Known rows, with every step that occurs
z > m > q > f > j: [-11.6  -6.7 -28.2   1.1 -19.0 -18.9  55.6  20.8 -46.6   8.4 -10.0  14.9
  -0.9  13.0 -22.8  15.0  -6.0  13.6 -15.8  47.7   8.7  27.8  15.1]
u > m: [-11.8  41.7  25.3  13.6   7.1  -9.2 -17.1 -41.2  -4.8  23.1 -31.8 -10.0
  25.5  -0.3  -6.3  12.3   9.3   8.5 -19.9  -5.9   3.3   4.3   6.2]
q > f > s: [ 12.1  -7.1 -20.1  -6.4 -16.5  -0.1   3.5  20.6 -26.1  19.4   0.7  -3.1
   1.8  26.0 -15.5  17.1 -21.6   4.0  22.0  20.8   9.6  -8.6  14.7]
q > f: [-23.6 -13.6  -6.8  -1.0 -21.8  -7.6   1.6 -21.3 -37.2  18.7  -8.3   6.8
  32.7   2.9 -25.5  24.2  -1.3  38.6   0.5   1.4  -4.5  -1.4  11.8]
m > q > f > j: [-15.1  -7.1 -21.1   5.9 -29.0 -17.3  35.3  25.7 -47.7   2.4  -0.2  13.2
  12.6  19.3  -2.2  22.6 -11.4  22.6 -18.2  35.5  10.3   9.6  16.5]
m > q: [  6.5  25.3 -20.5  -2.0 -33.8  -3.9  29.4 -28.4  -6.2  -9.7 -12.0  -9.0
  12.5  29.6  10.5   5.0   4.7  36.6  -7.1 -59.8  32.8   7.8  28.7]
n > m > s > f: [  7.3  -5.6  -5.0 -10.8  -4.3  -2.4 -26.2 -11.1 -14.3 -33.0 -24.2 -16.3
  30.8   3.3  -2.2  21.5   2.6 -10.6  20.5 -52.7 -12.0  -8.0  20.8]
s > f > z > m: [ -5.0  -0.2 -23.2  -0.7  -3.1  -8.5  42.6 -36.8  14.0  -0.5 -30.9   1.0
   7.9 -14.1 -24.1 -15.7   5.3  12.9 -12.5  -8.5 -35.5  37.8   6.9]
n > m: [  4.0   7.4 -10.1 -11.7  13.4  -9.4 -42.8 -30.6 -13.2  24.2 -30.6 -10.0
  30.9   2.1 -11.2  16.5  14.1  -0.4 -26.3  -5.7   3.6  -2.3   0.6]
j > f > s > m > n: [-23.4  16.1  37.8  -1.6  -8.8  -8.4  24.8  -7.2 -34.4  12.8 -25.3  -6.4
  18.0   3.3   3.1  17.7  10.9 -11.2   8.8  -9.4 -12.2  10.1  10.2]
s > f > z > m > n: [-56.3 -15.4 -20.2  -2.1 -22.4  -9.8  56.0 -26.8 -25.5  -4.6 -23.3   4.6
  11.9 -17.8  -7.1  -9.1  21.0  20.0 -10.8  -2.5 -14.0  43.1  30.9]
z > m > q > f > s: [ 25.0   8.6 -30.6  -9.7 -19.1  -1.0  48.8  16.9 -23.0   1.2  -9.2   1.0
 -18.8  36.2 -27.3   6.8 -16.2   2.9  19.0  30.3  24.5  19.3  19.0]
u > f > z: [-24.3   9.0  -2.0  26.6 -33.3 -18.8   1.4 -21.4  18.9  -1.6 -16.9   8.7
  31.9  -5.6  19.8  -6.8  -2.3  29.6 -82.6  24.9 -19.7   3.1  18.7]
u > m > s > f > z: [  1.6  20.3  15.4  16.7 -17.7  -3.0  -1.7 -19.0  15.2 -35.6 -21.7  -3.3
  26.3  -2.3  17.5  -8.2  -9.9  -2.8 -26.8 -10.1 -22.7   2.5  21.3]
j > f > q: [ 16.1  32.5  -0.9   4.7 -23.8 -25.2  12.0 -14.5   5.4 -16.5 -17.0   5.6
  24.1  17.4  10.6  17.9   3.6  28.7 -66.3  19.2 -11.4   6.2 -20.6]
f > z > m: [  3.6   6.9 -23.9  -7.2  -1.3  -5.7  44.5 -43.3  11.6  24.5 -27.6  -3.5
  -6.6 -10.6 -25.4 -22.4   4.0   4.6 -37.7   4.2  -5.0  40.0  10.7]
j > f: [  0.9  14.9  28.2  -0.5 -16.5 -25.2  -3.7 -29.6  -8.9  11.5 -20.4  -6.7
  39.4  -5.9   2.4  25.1  12.4  33.7 -24.5 -11.4 -15.7  -4.5  -4.0]
n > m > s > f > z: [  9.2   4.6  -3.5   3.1 -13.7  -3.0 -14.4 -13.6  10.6 -36.1 -21.1  -3.6
  28.3  -2.0  14.7  -5.0  -7.8  -8.0 -31.0  -9.9 -23.3  -2.5  16.9]
z > f > j: [  1.5 -35.1 -41.2  -6.2 -18.1 -17.3  12.5  21.9 -23.9  37.8  -5.1  -1.9
  -3.3 -15.9 -11.0  35.0  -2.1  14.5  -9.4  15.8 -16.1  31.5   9.8]
n > m > s: [ 29.9   6.0  -1.2 -23.8   2.0   1.5 -29.9 -19.5 -19.3  -0.7 -21.2 -26.9
   7.6  10.1  -5.4  10.3   0.7 -36.2 -20.4 -31.8  40.4  -6.4  27.4]

Rows
[ 39.0 -20.7 -44.1 -16.6 -17.3  -0.7   2.2  18.7  -1.8  31.4  -4.9 -15.6
 -22.1   6.0 -15.8  25.7 -12.5   2.6  24.3  -0.7  -0.7  20.4  13.6]  z > f > s
[ 20.6  15.2 -27.0  -3.0 -14.4  -7.1  -6.1   0.2   0.1 -49.8 -20.3  -2.0
  18.3  25.8   5.8  14.8  -3.5  -7.5 -29.1 -14.1  -8.7   1.0   0.5]  n > m > s > f > q
[ -7.8  12.5  -9.7  11.0 -40.4  -6.8  29.8 -16.3  -5.5 -17.5  -8.7  17.6
  24.5  13.6   2.7  -6.5  -7.1  38.3 -50.6  31.2  -0.4  11.3  18.2]  m > q > f > z
[ -4.3 -20.3 -16.7  -0.7 -17.4 -10.5   9.0  28.2 -29.5 -17.3  -3.1 -11.5
  13.5   3.7  13.6  21.2 -14.6 -11.0  13.9 -31.4  -9.2  -3.6  24.4]  m > s > f > j
[-23.8 -19.9 -22.3   8.8 -13.8 -16.6   5.5  21.9 -23.9  -0.9  -6.5  -2.1
  28.2  -0.7  11.6  25.1  -5.9  15.8  13.8 -20.3 -32.8  -2.8   8.5]  s > f > j
[-13.1   7.4 -16.4   7.7 -11.9 -17.6  43.3 -35.4  14.7  15.6 -32.2   5.8
   2.9 -13.8 -22.1 -16.5   7.5  13.2 -63.4  32.1 -16.6  41.3  13.6]  u > f > z > m
[ 16.3  11.4 -30.2  -0.5 -29.6  -4.9  13.3  -0.5   2.2 -50.4 -10.0  -3.7
  15.0  26.5  10.5  11.3  -8.5   6.3 -15.3 -39.7  -6.0   3.6   8.8]  m > s > f > q
[ -0.6 -20.1 -21.6  -7.2  -7.4 -10.5  30.1  23.0 -28.6 -11.2 -12.4 -10.2
   0.7  -1.5  -5.8  14.3  -9.1 -18.2  15.6 -18.5 -11.0  16.1  21.4]  z > m > s > f > j
[ 20.2  28.3  -4.0   5.1 -17.1  -3.4  18.9  20.7 -21.7  -4.2 -11.1   3.0
  -1.9  39.4 -10.7  14.5 -19.5   3.3   8.8  44.4  23.7   2.2  15.7]  u > m > q > f > s
[-16.4  -2.9  -5.9  11.8 -29.0  -7.7   7.8 -20.2  -7.3   5.8  -8.2  15.9
  29.1  -2.4  -5.1  -2.9  -9.2  32.1 -48.4  33.0 -17.2   5.8  10.7]  q > f > z
[ 21.4  10.5 -36.5  -7.8 -20.0  -5.7  35.0  -7.0   3.5 -44.3 -18.3  -3.7
  -1.3  22.4  -9.0   2.5  -3.4  -3.0 -14.7 -27.2  -7.4  22.9   5.6]  z > m > s > f > q
[ -2.8  11.2 -35.7   8.4 -25.3 -11.9  10.6  -8.7   6.5 -34.1 -13.3   4.2
  26.6  21.6   8.2  15.7  -1.3  30.5 -16.6 -28.6 -29.1   4.1  -8.3]  s > f > q
[  6.0  22.8 -29.4  -0.2 -25.7  -7.9  67.1 -30.4  12.1 -28.9 -28.0   3.0
   1.4  14.6  -6.3 -16.2   8.2  27.6 -15.7 -21.0  -2.1  40.1  20.5]  s > f > z > m > q
[-11.0   6.8   2.0   7.6 -16.9 -13.8  35.8  18.2 -44.3   7.1 -12.8  14.1
  16.5  17.9 -12.8  22.6 -10.0   7.8 -12.2  30.5  -7.5  10.7   5.6]  s > m > q > f > j
[ -1.6  26.6  13.2  14.5 -26.6  -3.5  33.1 -24.9  -2.6 -12.0 -20.2  18.5
  25.5  13.7  -6.4  -8.0  -7.7  22.6 -44.1  25.1 -18.3  13.6   8.3]  s > m > q > f > z
[ 29.5  30.7  21.5  -6.0  13.0   8.6   2.9 -14.1   0.2  31.8 -25.5 -19.0
   4.3  18.2 -15.6   7.8 -13.5 -32.4  27.2 -42.4 -16.0  -4.1  -4.0]  f > s > m
[  6.5 -11.2 -14.9 -15.7 -12.4  -1.1  26.0 -21.1 -11.4 -26.3 -23.1 -17.2
   8.3  -3.0 -21.0   8.8  -0.5  -3.2  39.6 -69.9 -10.4  14.6  27.2]  z > m > s > f
[ 39.9  55.0  29.6  -0.5 -13.4  -5.8  37.0 -13.5   2.4 -11.9 -28.1  -8.2
   6.8  35.3   2.1  10.4  -3.3  -5.5   4.3 -25.4   1.2   6.3   2.1]  j > f > s > m > q
[ 39.2  10.7   6.9 -11.6   6.2   6.8   7.2  -8.1   4.0  39.6 -27.8 -14.3
  -7.6   3.0 -30.9  22.6  -7.6 -23.3  31.9 -24.2 -31.6  20.4  -6.0]  z > f > s > m
[ 23.1  -3.0  -8.9 -18.7 -15.6   2.0  42.7 -22.2 -14.1  -4.2 -16.9  -7.1
 -17.1   0.2 -29.8 -16.4 -10.5 -23.2 -27.7   3.8  27.5  31.2  33.6]  q > f > z > m > s
[ 17.9  21.0  26.0  -2.9   8.7   5.9   6.3  -6.5 -17.0  29.1 -24.5  -4.2
   9.3  17.8 -32.4  16.0 -17.4 -23.9  28.3  -5.7 -23.0  -3.2  -6.9]  q > f > s > m
[ -1.2  15.5  18.3   4.2  -8.0  -1.7 -10.1 -18.5  -8.9 -33.2 -26.1 -14.8
  27.6   2.7   2.7  17.8   0.0  -3.9  26.3 -53.0 -12.9  -4.0  23.7]  u > m > s > f
[ -1.9  17.1  -7.2   9.8 -25.3  -9.1  11.0 -15.3  -6.8 -17.4 -19.4  20.6
  27.9  12.7  -2.1  -2.5  -2.1  25.7 -64.5  55.4  -3.7  12.0   9.7]  n > m > q > f > z
[  1.5 -15.3 -14.9  -3.8  -3.2 -13.6 -10.8  29.9 -31.4 -16.4 -13.0  -8.2
  19.4   2.4   8.7  24.6  -9.5 -24.1   0.7  -6.2 -12.1  -4.3  16.7]  n > m > s > f > j
[ -8.8   6.1 -20.1  -7.2 -24.8  -9.1  58.1 -24.8 -33.4  -2.5 -19.6  12.5
   7.2  17.8 -40.5  10.4   6.7  37.6  -1.8  14.8  12.3  31.9  18.5]  z > m > q > f
